Each row was made from one walk, in order. Every step used is in the known rows, and no mark comes twice. Write each row's walk.
Known rows
L Q R K F: [ 1.687  0.889  0.657  2.079  0.783  0.287  0.354  1.065  0.228  0.703
  0.038  0.614  0.786 -1.039  1.506  0.314 -0.862 -2.960  4.146  0.387
  0.870]
R K L Q F: [ 1.360 -1.025  0.781  2.109 -0.782  0.599  0.060  0.218 -1.487  0.167
 -1.134 -0.961  0.620  0.411  0.688 -0.927 -0.283 -2.569  2.568  0.016
 -1.209]
F Q R: [ 0.128  1.990  0.947  0.125  0.485  0.141  1.237 -2.315  0.114 -0.111
  0.040 -0.616  0.496  0.902  0.605 -0.632 -1.648  1.543  1.042 -2.970
  1.116]
Q L K H D: [ 5.130  2.641 -0.201 -4.112 -0.661  0.505 -0.090  4.185  0.470  1.049
  0.361 -0.645  0.340  4.107 -0.374  2.467 -1.485  1.660  2.859  0.505
  0.830]
D H K: [ 0.422 -0.800  1.045  1.885 -2.088 -0.258  1.073 -0.724  0.405 -0.283
  0.184 -2.881 -1.843  0.407 -0.971  0.017 -0.263  0.436  1.383  0.723
 -2.984]
H K R: [ 1.671 -1.632  0.295 -0.547 -3.070 -0.323  0.612 -1.305  0.630 -0.817
  0.731  0.772 -0.372 -0.917 -0.692 -0.056 -0.202 -2.999  3.118  1.896
 -1.974]
K R Q: [ 2.252  1.296  0.124 -1.886 -0.766 -0.082  1.514 -3.764  0.553  0.532
  0.596  0.204  0.970 -1.651 -1.967 -0.102 -0.971 -1.669  1.080 -0.467
 -1.706]
D H K F Q: [ 2.061 -0.997  0.468  2.617 -2.064  0.007  1.579 -2.001  0.286  0.289
  0.590 -2.530 -1.358 -0.054 -1.067 -0.297 -1.731 -0.646  1.662 -1.241
 -2.590]
F Q: [ 0.461  0.625  0.213 -0.356  0.530  0.376  1.845 -2.095 -0.204 -0.126
  0.037 -0.371  0.594  0.038 -0.151 -0.888 -1.179  1.336 -0.873 -2.929
  0.098]
K F Q L: [ 4.047  1.017 -1.186 -0.400  0.338  0.787  1.517  0.078  0.446  1.248
  0.614 -0.617  0.923  0.146  0.423 -0.066 -1.562 -0.503  0.805 -3.438
  1.357]
K R Q F: [ 2.872  1.215  0.040 -1.669 -1.851  0.039  1.260 -4.633 -0.221  0.156
  0.242  0.500  1.139 -0.854 -1.945 -0.593 -1.688 -1.067  2.038 -0.988
 -0.539]
H K L Q R: [ 1.122 -2.565  0.876  1.072 -0.377  0.192  0.670 -1.808  0.561 -1.575
  0.465 -3.787  0.102 -0.546  1.013  0.781 -0.164 -2.573  3.367  1.037
 -1.318]
L K R Q: [ 4.130  1.439  0.296 -2.285 -0.464  0.333  0.968 -1.761  0.299  0.636
  0.343  2.091  0.367  1.157 -2.951  1.653 -3.287 -0.754  1.401  1.245
 -2.475]
D H: [ 0.022  0.322  0.725  1.633 -0.779 -0.237  0.718 -1.123 -0.058  0.736
 -0.133 -2.290 -1.383  0.576 -0.856 -0.325 -0.322  1.640 -0.204 -0.662
 -2.166]
Q L K F: [ 5.150  1.813 -0.869 -2.024  0.294  0.969  0.465  3.889  0.912  1.432
  0.246  0.381  0.128  2.939 -0.302  2.260 -1.777  0.505  1.697  0.357
  0.779]
D H K R Q: [ 1.805  0.039  1.052  0.707 -2.501 -0.299  2.056 -3.045  0.833  0.112
  0.594 -2.612 -1.197 -0.608 -2.195 -0.009 -0.914 -0.546  2.065  0.367
 -4.128]
R Q L K: [ 3.628  3.862  0.051 -3.138  1.588  1.073  2.185  1.586  1.384  0.439
  0.162 -1.889  0.894  1.896 -1.621  2.404 -1.630  2.221  0.646 -0.298
 -0.237]
L Q: [ 0.683 -0.705 -0.110  0.063  2.005  0.388  1.585 -0.462  0.270 -0.243
  0.297 -0.674  0.912 -2.011  0.820  0.440 -0.184 -0.708  0.510  0.088
  0.392]
R Q L K H: [ 4.586  4.089  0.040 -3.462  1.006  0.918  1.714  0.383  1.471  0.766
  0.434 -1.829  1.108  2.542 -1.717  2.877 -1.929  1.556  2.102 -0.553
 -0.844]
F Q R K H D: [ 1.304  2.866  1.556  0.030 -1.531 -0.126  0.185 -0.050 -0.724  0.540
 -0.157 -0.272  0.684  1.917  0.466 -0.835 -1.804  0.086  3.612 -2.451
  0.923]
H K: [ 0.395 -1.420  0.380  0.315 -1.711 -0.024  0.418  0.487  0.569 -1.337
  0.415 -0.633 -0.575 -0.214 -0.079  0.414  0.070 -1.553  2.051  1.663
 -1.037]
R K: [-0.097  1.079  0.871  1.594 -1.261  0.094 -0.475  3.170 -0.563  0.760
 -0.880  1.667 -0.233  0.694  0.093 -0.678  0.283 -1.613  1.902  1.096
 -1.086]
Q R K: [-0.426  2.533  1.588  1.866 -1.150 -0.186 -1.096  2.076  0.047  0.570
 -0.739  1.086 -0.331  1.682  0.941 -0.249 -0.173 -0.978  3.806  0.900
  0.416]

Which walk is each row?
[ 4.712  2.321 -0.350 -3.616 -0.510  0.655  1.071  2.879  0.983  1.140
  0.148  1.057  0.108  2.826 -0.824  1.759 -1.235  0.992  1.932  0.915
 -0.227]
Q L K R
[ 2.098  0.806  0.165  2.372 -1.228  0.464  0.158  1.461 -0.819  1.427
 -0.412  2.022  0.369  0.081 -0.128 -1.098 -1.477 -3.038  2.146 -1.392
 -0.792]
R K F Q
[ 2.280  0.380  0.113 -1.753 -1.963 -0.620 -1.496  0.122 -0.750  0.544
  0.716 -1.115  0.632  1.113 -0.269  0.505 -0.861 -0.980  2.675 -0.416
  0.571]
K H D
[ 2.689  1.159  0.842 -0.443 -2.229 -0.019  2.564 -1.382  1.330  0.367
  0.604 -3.418 -1.067  0.165 -1.781  0.377 -0.310  0.358  2.492  0.115
 -3.392]
D H K R Q L
[ 4.190 -0.245 -0.552  0.349 -0.300  0.494 -0.811  0.901 -0.302  0.982
  0.319  2.555 -0.163  1.864 -1.501  1.846 -3.558 -1.695  1.305  1.098
 -0.759]
L K F
[ 2.141 -0.300  0.444 -1.130 -2.246 -0.131  1.537 -2.496  1.033 -0.868
  0.910 -0.397  0.222 -1.439 -1.625  0.304 -0.721 -2.726  2.894  1.228
 -2.438]
H K R Q
[ 3.064  1.954 -0.075  1.168 -1.084  0.774  0.686  3.123 -0.183  1.687
 -0.441  1.143  0.516  0.750  0.377 -0.721 -0.902 -2.111  2.452 -1.633
  0.040]
R K F Q L
[ 3.263  2.543 -0.039 -2.592  0.993  1.083  2.547  1.322  0.523  0.392
 -0.047 -0.471  0.557  2.727 -0.317  0.805 -2.081  3.089  0.086 -2.285
  0.533]
F Q L K
[ 0.721  2.711  1.648  1.284 -1.858 -0.380 -1.700  0.627 -0.010  1.037
 -0.415  1.352 -0.059  2.499  0.738  0.302 -0.507 -1.877  5.612  0.501
 -0.351]
Q R K H
[ 1.767  1.419  0.971 -0.002 -2.825 -0.346 -1.662  3.026 -1.196  1.159
 -0.331  0.903  0.264  1.632 -0.127 -0.323 -0.265 -2.439  4.078  0.732
 -0.645]
R K H D
[ 3.484 -0.543 -0.581  0.049 -1.438  0.620  1.601  0.486  0.947 -0.279
  0.882 -1.019  0.163 -0.077  0.162  0.400 -1.131 -1.888  2.630 -1.054
  0.021]
H K F Q L
[ 1.903 -0.190  0.940  3.012 -2.127 -0.113  1.252 -2.251  0.420  0.316
  0.561 -2.648 -1.446  0.468 -0.584 -0.126 -1.963 -0.549  2.784 -1.230
 -1.941]
D H K F Q R
[ 3.076  0.738  0.218 -2.447 -2.087  0.194  2.124 -0.720  1.535 -0.575
  0.945 -1.277  0.370 -0.775 -1.219  0.759 -0.133 -1.769  3.358  1.030
 -1.663]
H K R Q L
[ 4.471  0.176 -0.469  0.143  0.075  0.709  0.405 -0.438 -0.396  0.928
  0.327  2.366  0.208  1.861 -1.558  1.287 -4.310 -0.886  0.841 -0.741
 -0.766]
L K F Q
[ 1.364 -2.547  0.051  0.541  1.692  0.444  0.810 -2.631 -0.290 -0.306
  0.073 -3.732  0.955 -1.208  0.838  0.212 -0.055 -1.584  0.059 -0.857
 -1.365]
K L Q
[ 1.082 -1.521  0.626  0.937  1.605  0.277  0.343 -2.771 -0.003 -0.279
  0.054 -3.925  0.861 -0.429  1.368  0.454 -0.253 -1.496  1.641 -0.871
 -0.480]
K L Q R
[ 1.408 -0.899  0.962  1.155 -3.095 -0.517  1.243 -2.100  0.526  0.095
  0.434 -1.692 -1.660 -0.216 -1.470 -0.379 -0.455 -0.741  2.303  0.804
 -3.708]
D H K R
[ 1.366  1.432  1.209  1.101  0.414  0.076  0.240  0.111  0.371  0.597
 -0.044  0.314  0.863 -0.092  1.453  0.645 -0.476 -2.086  4.992  0.502
  0.103]
L Q R K H
[ 2.360 -2.085 -0.441  1.458 -1.991  0.066 -0.117  0.140  0.501 -0.504
  0.898  0.081 -0.374 -0.793 -0.200  0.609 -0.896 -3.718  2.866  1.107
 -0.678]
H K F
[ 3.379  2.680 -0.194 -3.433 -0.530  0.287  2.234 -1.554  1.270  0.893
  0.617 -0.863  1.178 -0.699 -1.410  0.404 -0.153 -0.446  1.560 -0.815
 -0.829]
K R Q L
[ 4.334  1.014  0.000  0.426  0.033  0.587  0.080 -0.555 -0.217  0.893
  0.318  2.171  0.137  2.425 -1.145  1.444 -4.638 -0.674  2.028 -0.789
 -0.111]
L K F Q R
